Every row comes from one small tree of marks. Brackets hold a mark, then the marks that hang from it, in alphabetical order. Every link used is in the known rows. Which tree was each row made from?
(in the rows, 128 means zero)
Known rows
(fone (lekufa febis futi)): [129 100 137 147 139 103 112 162 174 126 157 116  98 126 108 150 119 107
 123  88 123 214 118 115 195 159  86 173  98 148 180 131 124 119 131 148
 150  71 134 148 111 151  54 136  62 115 125 142 158 146  94 117 128 138
 111  68 123 133 157 213 188 113 151 159  83 139 151 119  72 170 143 147
  60 152 149  98 112 107  99 176 144  84]
(moki (lekufa febis) (ridi zime)): [147 109 128 157 116 117 150 154 151 130 119 116 228 120 111 142 117 128
 136 137 105 117 135 119 153 135  92 166 128 159 157 115 109 157 129 147
 122  91 127 110  99 175  60 133  60 138 118 151 160 132  96 121 129 137
 110  96 126 165 140 194 171 133 133 156  66 147 142 112  88 178 115 158
  83 129 128 103 123 125 120 174 144  60]
(ridi fone (komov (soke bigu))): [102 115 118 151  99 122 107 128 177 115 163 119 156 112 126  98  99 109
 119 119 132 126 140 137 146 176  79 162 175 111 178  99 110 124 139 148
 212  62 133 170 144 135  46 121  71 145 121 132 153 126 126 145 154 142
 103  66 138 119 115 153 115 114 142 160 167 157 167  92  93 130 119 127
  92 128 146 121 116 145 132 166  97  91]
(ridi fone (komov soke) (moki (lekufa febis futi)) zime): [ 86 153 140 158 127 118  37 147 158  94 170 122 177 127 114 140  92 169
  98  96 107 181 176 111 135 166  79  95 124 127 169 103 113 130 166 167
 128 101 135 183 123 164  38 141  53 140 121 111 144  92  99 147 168 129
  97  85 142 121 133 132 158  99 103 152  83 143 139 125  94 211 147 127
 129  82 130  86 130 123 130 155 113 108]
(futi lekufa): [145  97 130 153 142 120 124 144 166 119 133 118 165 115  91 135 123  99
 148  94 119 146  80 128 252 153  83 173 182 132 167 110 120 129 122 158
 202  81 129 137 133 141  66 122  63 132 127 143 176 148  86 112 122 141
 114  57 150 126 132 199 125 136 167 159 133 158 175 101  64 171 121 145
  83 140 147 100 106 126  94 177 132  65]
(komov (soke (bigu ridi))): [123 109 106 147 104 101 148 150 177 120 136 121 148 119 112 104 106  85
 131 136 141  90 104 148 192 166  87 164 176 126 182 113 112 107 130 132
 231  66 134 147 119 136  62 117  94 143 136 146 172 148 123 113 118 151
 118  81 121 144 133 184 123 125 157 157 161 162 172  91  85 144 113 130
  49 135 152 131 128 148 120 164 116  85]
(komov (soke (bigu (ridi (fone (lekufa febis)) moki zime)))): [ 98 133 128 149 122 100  94 154 181  94 147 118 120 120 109 130 108 127
  90 113 138 151 177 127 134 171  94  98 131 130 163 102 104 131 159 172
 184  81 136 195 123 155  41 123  96 119 132 133 144 137 125 122 132 144
 103  93 102 108 127 137 134 112 128 158 113 147 142 116 102 153 170 114
  98 125 142 104 132 134 141 148 127 105]
(moki (lekufa febis fone futi) (ridi komov)): [122  74 133 159 136 116 103 158 161 130 160 109 178 113 124 192 107 129
 134 121 103 189 145 107 123 156  82 162  72 141 190 122 124 126 142 150
  98  79 135 115 105 163  56 142  55 143 128 133 154 140 112 126 159 120
 114  89 134 168 161 202 192 107 130 162  71 147 138 121  69 173 100 150
  71 108 136  98 121 127 109 177 132  89]
(moki (lekufa febis) ridi): [151  84 127 156 123 112 172 155 160 144 116 116 212 118 107 167 120 117
 145 131 103 110 110 126 147 144  91 192 123 160 165 111 114 141 127 145
 114  83 128 109  98 160  59 137  69 137 125 157 166 147 101 122 131 143
 115  91 129 166 145 210 173 132 145 159  92 149 147 107  86 159 103 154
  57 142 138 111 119 129 107 182 143  60]
(moki (lekufa fone futi) (ridi komov)): [121  82 124 157 135 123 125 149 166 123 158 102 202 108 125 179 104 117
 136 112 101 168 114 113 118 140  85 168 100 136 187 120 118 121 132 146
 116  84 134 106 115 156  62 130  47 141 135 142 157 130 111 136 157 129
 115  80 146 162 150 196 182 124 134 158  92 149 150 118  61 165 111 150
  71 109 139 106 121 133 109 172 126  81]
(soke (bigu (ridi (fone (lekufa febis)) komov))): [117  87 123 155 123 114 114 145 184 126 170 116 110 114 120 154 108 113
 123 102 132 179 179 123 117 162 104 171 118 138 170 108 106 119 145 179
 197  76 135 156 133 135  47 128  86 115 131 142 150 161 139 127 149 140
 100  81  98 114 115 171 135 114 158 173 128 145 142 105  80 123 179 122
  82 149 144 101 108 144 136 160 120  93]
(febis (lekufa futi)): [127 125 127 155 133 117 115 154 166 123 146 107 122 114 106 154 116 101
 153  83 113 188  69 103 213 138  84 154 122 135 179 128 127 112 118 130
 146 104 121 147 124 144  68 124  51 126 144 145 175 136  80 107 132 142
 113  62 140 138 147 210 141 122 163 144 111 143 161 103  61 160 124 140
  73 148 150 107 113 117 102 184 136  78]
(moki lekufa): [144  94 122 150 121 119 173 145 162 132 125 108 193 118 101 146 114  99
 149  99 112 113  93 124 184 141  86 151 162 139 165 113 111 129 118 142
 145  89 124 118 117 144  68 128  58 143 126 158 171 138  88 133 131 146
 113  69 137 146 132 204 150 142 143 157 129 147 166  98  78 160 134 148
  68 159 141 114 113 133 103 174 131  64]
(bigu (ridi (moki (lekufa fone)) zime)): [129 109 119 156 138 119 135 155 164  91 133 102 170 112  93 185 105 114
 144 103 117 138 118 112 125 138  93  82 156 121 159 113 107 124 146 170
 152 110 122 134 114 156  66 126  74 142 143 138 165 117  88 123 143 135
 113  89 110 138 138 166 154 136 119 157 105 142 149 117  76 202 159 134
  97 128 133 102 126 140 121 154 126  95]
(soke bigu): [136 103 114 145 106 118 145 140 171 114 141 114 135 117 105 114 111  83
 152 115 136 132 104 136 193 159  76 157 159 120 176 113 112 130 119 137
 226  69 127 133 121 133  63 122  65 137 124 154 161 144 101 117 137 156
 110  64 128 146 137 197 131 134 160 162 146 149 164  88  85 136 115 143
  70 173 142 127 117 137 115 169 120  73]
(bigu ridi): [138 113 108 156 124 113 156 152 170 135 137 123 146 117  99 161 114  92
 158 122 129 117  76 134 173 141  94 188 187 132 169 121 110 111 128 154
 206  94 128 127 120 138  64 121  87 131 143 146 184 133  96 113 122 143
 117  75 116 143 138 194 140 134 164 159 145 151 163 102  68 180 135 137
  57 138 150 112 113 141 112 172 122  77]
(komov (soke (bigu (ridi (moki (lekufa futi)) zime)))): [103 146 111 145 117 106  93 158 161  84 141 117 174 129 112 116  90 121
 109 104 129 127 136 130 202 151  81  78 133 135 175 111 107 105 143 137
 200  98 144 150 108 151  60 125  67 138 140 142 157 130 112 112 138 153
 108  94 138 148 140 158 134 129 127 153 111 154 150 112  95 177 146 127
  94 112 136 117 142 139 124 145 125  99]
(soke (bigu (ridi fone komov moki zime))): [104 148 109 157 116 132  71 130 173  79 171 123 147 115 108 139  92 131
 133 112 133 151 153 130 106 142  91 117 178 111 162  97  93 136 154 187
 251 111 129 164 140 137  45 121  75 124 139 129 154 111 112 138 171 148
  93  78 114 120 112 120 109 127 141 164 142 142 141 107  87 163 171 117
 126 122 130 104 121 153 155 140  97 103]
(soke (bigu (ridi (fone (lekufa futi)) komov moki zime))): [ 91 152 116 150 129 124  57 141 179  75 185 114 120 116 121 140  92 132
 112  80 133 207 166 119 127 139  97 105 119 127 171 109  98 118 153 182
 225 109 139 168 140 140  42 118  62 105 141 132 144 120 118 138 169 149
  93  76 122 109 123 133 132 123 140 164 106 139 134 123  78 156 201 116
 125 116 136  97 120 138 145 135 117 110]

Write each row's tree
[ 91 134 135 145 115 110  57 137 180  80 170 116 124 121 121  92 100 147
  78  91 132 159 205 125 108 179  89 114 149 127 162  93 108 141 161 179
 188  75 129 206 134 156  29 130  65 131 112 124 130 119 119 150 157 138
  90  77 114  95 117 124 141 107 118 160 101 147 145 118 106 152 172 120
 130 119 134 101 126 127 146 149 120 104]
(ridi (fone (lekufa febis)) (komov (soke bigu)) moki zime)
[100 141 143 160 131 129  35 144 158  91 168 122 168 125 107 168  92 164
 120  85 105 210 166 104 133 150  80  91 108 126 165 106 107 135 159 182
 144 114 134 161 123 158  42 143  46 129 127 116 148 102  89 143 182 135
  92  80 137 128 133 142 157 108 115 160  73 132 129 121  87 208 160 134
 132 108 123  79 118 125 133 154 115 104]
(ridi fone komov (moki (lekufa febis futi)) zime)
[ 89 142 122 146 106 115  87 139 174 106 174 114 179 108 151  90  98 125
  86 115 124 164 171 129 143 152  94 165  88 141 184 111 109 133 141 143
 190  67 147 159 138 165  43 113  52 117 122 140 140 124 138 141 152 145
 102  78 146 123 125 145 149 119 134 152  99 153 147 121  89 131 141 129
 103  99 142 110 129 132 139 151 123  88]
(moki (ridi (fone (lekufa futi)) (komov (soke bigu)) zime))
[102 109 140 160 142 125  59 146 167 104 169 121 146 124 106 198  99 153
 129  80 105 202 151 108 123 156  78 113 108 126 171 102 111 120 154 181
 122 108 134 157 121 144  43 146  55 133 133 121 151 115  92 142 177 135
  97  76 141 127 140 157 159 106 121 164  95 132 134 118  83 189 147 133
 110 118 134  89 117 127 121 162 118 103]
(ridi fone komov (moki (lekufa febis futi)))
[ 95 124 119 146 123 103  88 162 167  79 150 102 151 117 113 145  90 112
 107 110 130 158 144 122 167 165  77  53 113 119 185 117 113 105 149 137
 174  83 142 154 107 157  62 126  72 141 143 132 152 133 113 105 147 142
 114  95 129 149 151 163 150 119 115 156 111 154 151 116  87 182 135 123
  87 110 136 114 143 139 122 148 125 111]
(komov (soke (bigu (ridi (moki (lekufa fone futi)) zime))))
[117 144 118 154 140 119 127 145 177  99 146 110 140 112  97 166 112 123
 125  90 125 156 126 117 113 129 106 119 164 132 150 107  98 133 146 188
 176 114 126 167 134 152  50 115  84 111 145 142 162 113  96 138 134 146
 104  74 107  99 125 146 140 137 133 155 116 135 145 120  78 175 196 120
 109 125 141  96 118 134 135 149 128  91]
(bigu (ridi (fone lekufa) moki zime))
[125 121 124 155 102 109 114 149 154 124 140 121 237 122 124  93 105 151
 109 136 106  95 162 128 126 153  97 184 157 161 165 107 114 146 146 147
 132  82 130 134 111 174  50 136  58 155 107 138 155 119 110 140 134 126
 106  95 132 154 125 167 169 120 124 152  75 160 150 118  92 184 119 150
  90  85 131 102 130 130 125 169 130  73]
(moki (lekufa febis) (ridi (komov soke) zime))
[122 100 135 156 145 112 113 158 171 119 153  95 105 103 107 186 114  89
 144  88 113 218  84  92 190 143  79 136  92 118 190 131 134 110 122 133
 121  89 117 149 124 148  70 124  56 134 147 133 170 142  85 100 138 128
 119  62 131 138 156 212 155 114 151 148 108 144 162 105  58 161 110 140
  72 143 152 102 113 117  98 187 136  87]
(febis (lekufa fone futi))
[130  79 134 154 137 116 133 155 165 123 148  99 157 110 109 184 107  95
 142  96 111 187 103 106 186 156  75 118  97 121 186 133 123 110 126 135
 122  77 133 122 114 150  70 130  53 140 137 140 164 142  93 119 144 133
 120  71 142 151 157 214 178 123 133 159 108 145 160 106  66 177 114 146
  62 144 143 106 117 131  96 175 128  85]
(moki (lekufa fone futi))
[140  85 134 157 120 113 143 158 155 123 125 104 213 107 109 166 114 118
 130 143 106 147 138 107 132 147  88 145 102 144 168 120 117 157 136 148
 100  74 126 115 100 179  62 133  63 139 120 144 156 140 100 116 138 123
 116  96 116 167 151 195 186 125 122 158  66 147 139 114  83 182 104 154
  76 132 129 100 126 128 118 176 142  74]
(moki (lekufa febis fone) (ridi zime))
[111 150 104 145 106 106 104 149 175  82 142 123 146 125 104  92 100 115
 118 127 142 102 121 147 164 159  84 111 194 122 168 104 106 121 145 151
 235  91 133 169 115 147  54 119  85 139 135 135 161 116 104 120 131 155
 110  84 120 134 132 145 123 127 135 154 141 154 160 107  97 178 136 124
  92 115 140 123 137 140 135 149 117  95]
(komov (soke (bigu (ridi moki zime))))
[140  96 123 154 118 121 167 149 156 118 123  96 233 100 114 156 114 104
 134 133 106 124 117 111 128 134  91 145 124 136 166 115 113 150 126 142
 119  83 123 105 115 172  68 122  56 141 126 151 159 133 100 125 135 130
 117  89 132 161 141 189 175 141 124 154  86 150 152 111  78 171 111 153
  81 132 132 110 124 132 118 169 135  65]
(moki (lekufa fone) (ridi zime))
[123  83 143 157 137 105  88 160 171 126 160 114  99 114 102 185 113  98
 140 121 125 234 121 107 185 177  67 145  97 118 192 137 132 124 138 144
 150  58 132 146 109 154  58 139  70 133 131 117 161 142  89 100 145 125
 121  75 121 150 174 212 188  98 141 161  97 138 151 109  66 193  92 145
  59 135 145  97 116 116  99 182 125 100]
(lekufa febis fone futi)
[108 139 124 154 127 131  98 140 169 113 174 113 185 106 135 138 107 134
 112 105 111 191 146 110 118 129 101 191 105 147 173 119 108 139 141 164
 164  95 140 140 140 167  46 116  45 106 127 140 151 105 112 148 155 132
 102  70 139 123 131 155 164 125 142 151  78 143 139 129  66 164 155 138
 108  99 138  93 114 121 132 156 129  79]
(moki (ridi (fone (lekufa futi)) komov zime))
[118  93 133 152 150 113 113 154 169  98 144  99 138 117  97 202 105 112
 136  83 109 189  98 109 149 158  69  91 110 113 178 115 120 116 137 152
 117  93 129 139 109 150  64 134  53 137 144 134 156 125  83 127 157 139
 114  71 144 142 164 191 180 124 119 156 103 139 152 116  72 189 124 140
  79 137 140 107 124 126  98 166 130  94]
(ridi (moki (lekufa fone futi)))
[101 124 110 152 120 110 120 144 182 104 143 121 132 114 105 151 104 108
 126 125 136 111 113 145 142 171  79 112 171 107 171  93 104 111 147 161
 208  82 134 176 128 134  49 119 101 132 150 135 165 129 119 130 142 157
 110  79 123 121 131 143 112 118 140 157 176 151 158  99  95 145 130 111
  79 123 149 126 132 154 133 155 108 100]
(komov (soke (bigu (ridi fone moki))))
[128 146 104 148 114 117 107 146 168  80 141 121 135 122  96 119 102 108
 140 116 142 131 116 136 162 140  87 113 181 122 160 107 100 130 138 163
 247 103 129 144 117 144  57 121  78 124 139 143 161 124  95 115 145 158
 105  83 114 140 136 157 127 135 147 161 128 146 149 105  88 178 153 130
  99 138 133 117 127 142 136 148 117  91]
(soke (bigu (ridi moki zime)))
[114 132 117 158 122 129 125 138 173 114 166 112 159 106 119 139 105 123
 131  94 125 158 153 118 114 131 117 172 156 138 159 113  98 126 145 184
 194 104 129 153 150 149  50 114  73 116 130 139 162 118 113 144 138 130
 100  72 105 101 106 152 132 131 147 158 117 144 149 117  67 166 199 127
 108 113 141  91 106 139 139 154 119  89]
(bigu (ridi (fone lekufa) komov zime))
[124 125 130 150 122 124 143 138 174 117 149 106 161 104 109 129 115 104
 129  93 122 165 131 111 157 139  98 148 144 132 157 115 105 146 130 164
 168  85 125 160 141 157  53 114  59 116 122 146 157 123  94 138 131 136
 105  63 122 103 123 168 149 134 142 154 110 137 156 109  79 158 169 134
 102 148 142  97 108 125 126 161 129  73]
(ridi (fone lekufa) zime)
[ 93 166 113 161 119 121  78 137 171  95 164 127 170 117 110 136  97 148
 120 116 125 118 137 133 111 152  95 136 208 118 160  98 102 127 164 184
 209 110 127 185 140 151  42 121  86 139 140 117 164  82 101 152 152 131
 103  79 120 105 118 112 121 115 123 151 141 151 154 116  83 206 159 114
 122  70 140 100 126 144 145 147  96 105]
(bigu (ridi fone (komov soke) moki zime))
[107 100 129 154 147 121  83 147 171  91 168 104 143 118 105 190  97 131
 135  76 109 188 121 105 118 153  77 103 131 113 183 109 119 111 144 164
 139 100 128 142 118 144  55 137  45 147 137 129 152 114  84 146 172 134
 106  67 145 136 150 173 171 118 118 161 101 143 151 121  68 193 140 139
  98 120 138 100 120 127 108 161 121 102]
(ridi komov (moki (lekufa fone futi)))
[114 157 107 157 101 114 110 145 163 114 160 126 179 121 117  90  99 126
 128 126 131 101 126 139 155 150 101 185 221 136 168 117 110 116 147 156
 228  94 130 158 134 152  54 121  77 147 126 127 170 104 104 134 130 127
 109  81 117 129 119 150 132 122 141 151 128 160 164 112  73 202 145 132
  95  85 143 106 122 140 130 158 108  93]
(bigu (ridi (komov soke) zime))
[140  59 149 159 151 107 100 155 169 121 142 112 130 111  89 173 124 100
 137 107 118 199 124 110 225 179  76 151 130 123 176 118 132 139 136 166
 160  58 129 151 123 151  62 135  76 137 123 123 161 161  94  96 128 122
 118  69 125 136 148 208 152 112 153 166 104 154 165 104  64 184  97 142
  79 138 144  87 108 120  92 184 135  83]
(futi (lekufa febis fone))
[103 108 120 147 104 112  94 148 157  99 160 103 213 110 141 101  90 121
  99 130 116 146 165 121 154 157  80 133  97 134 193 117 118 128 138 126
 165  63 142 130 117 169  58 124  45 151 120 137 145 129 131 129 159 135
 111  90 148 164 138 170 160 118 119 154  85 162 151 115  87 154 107 144
  90  98 132 115 137 134 126 159 124  90]
(moki (lekufa fone futi) (ridi (komov (soke bigu)) zime))
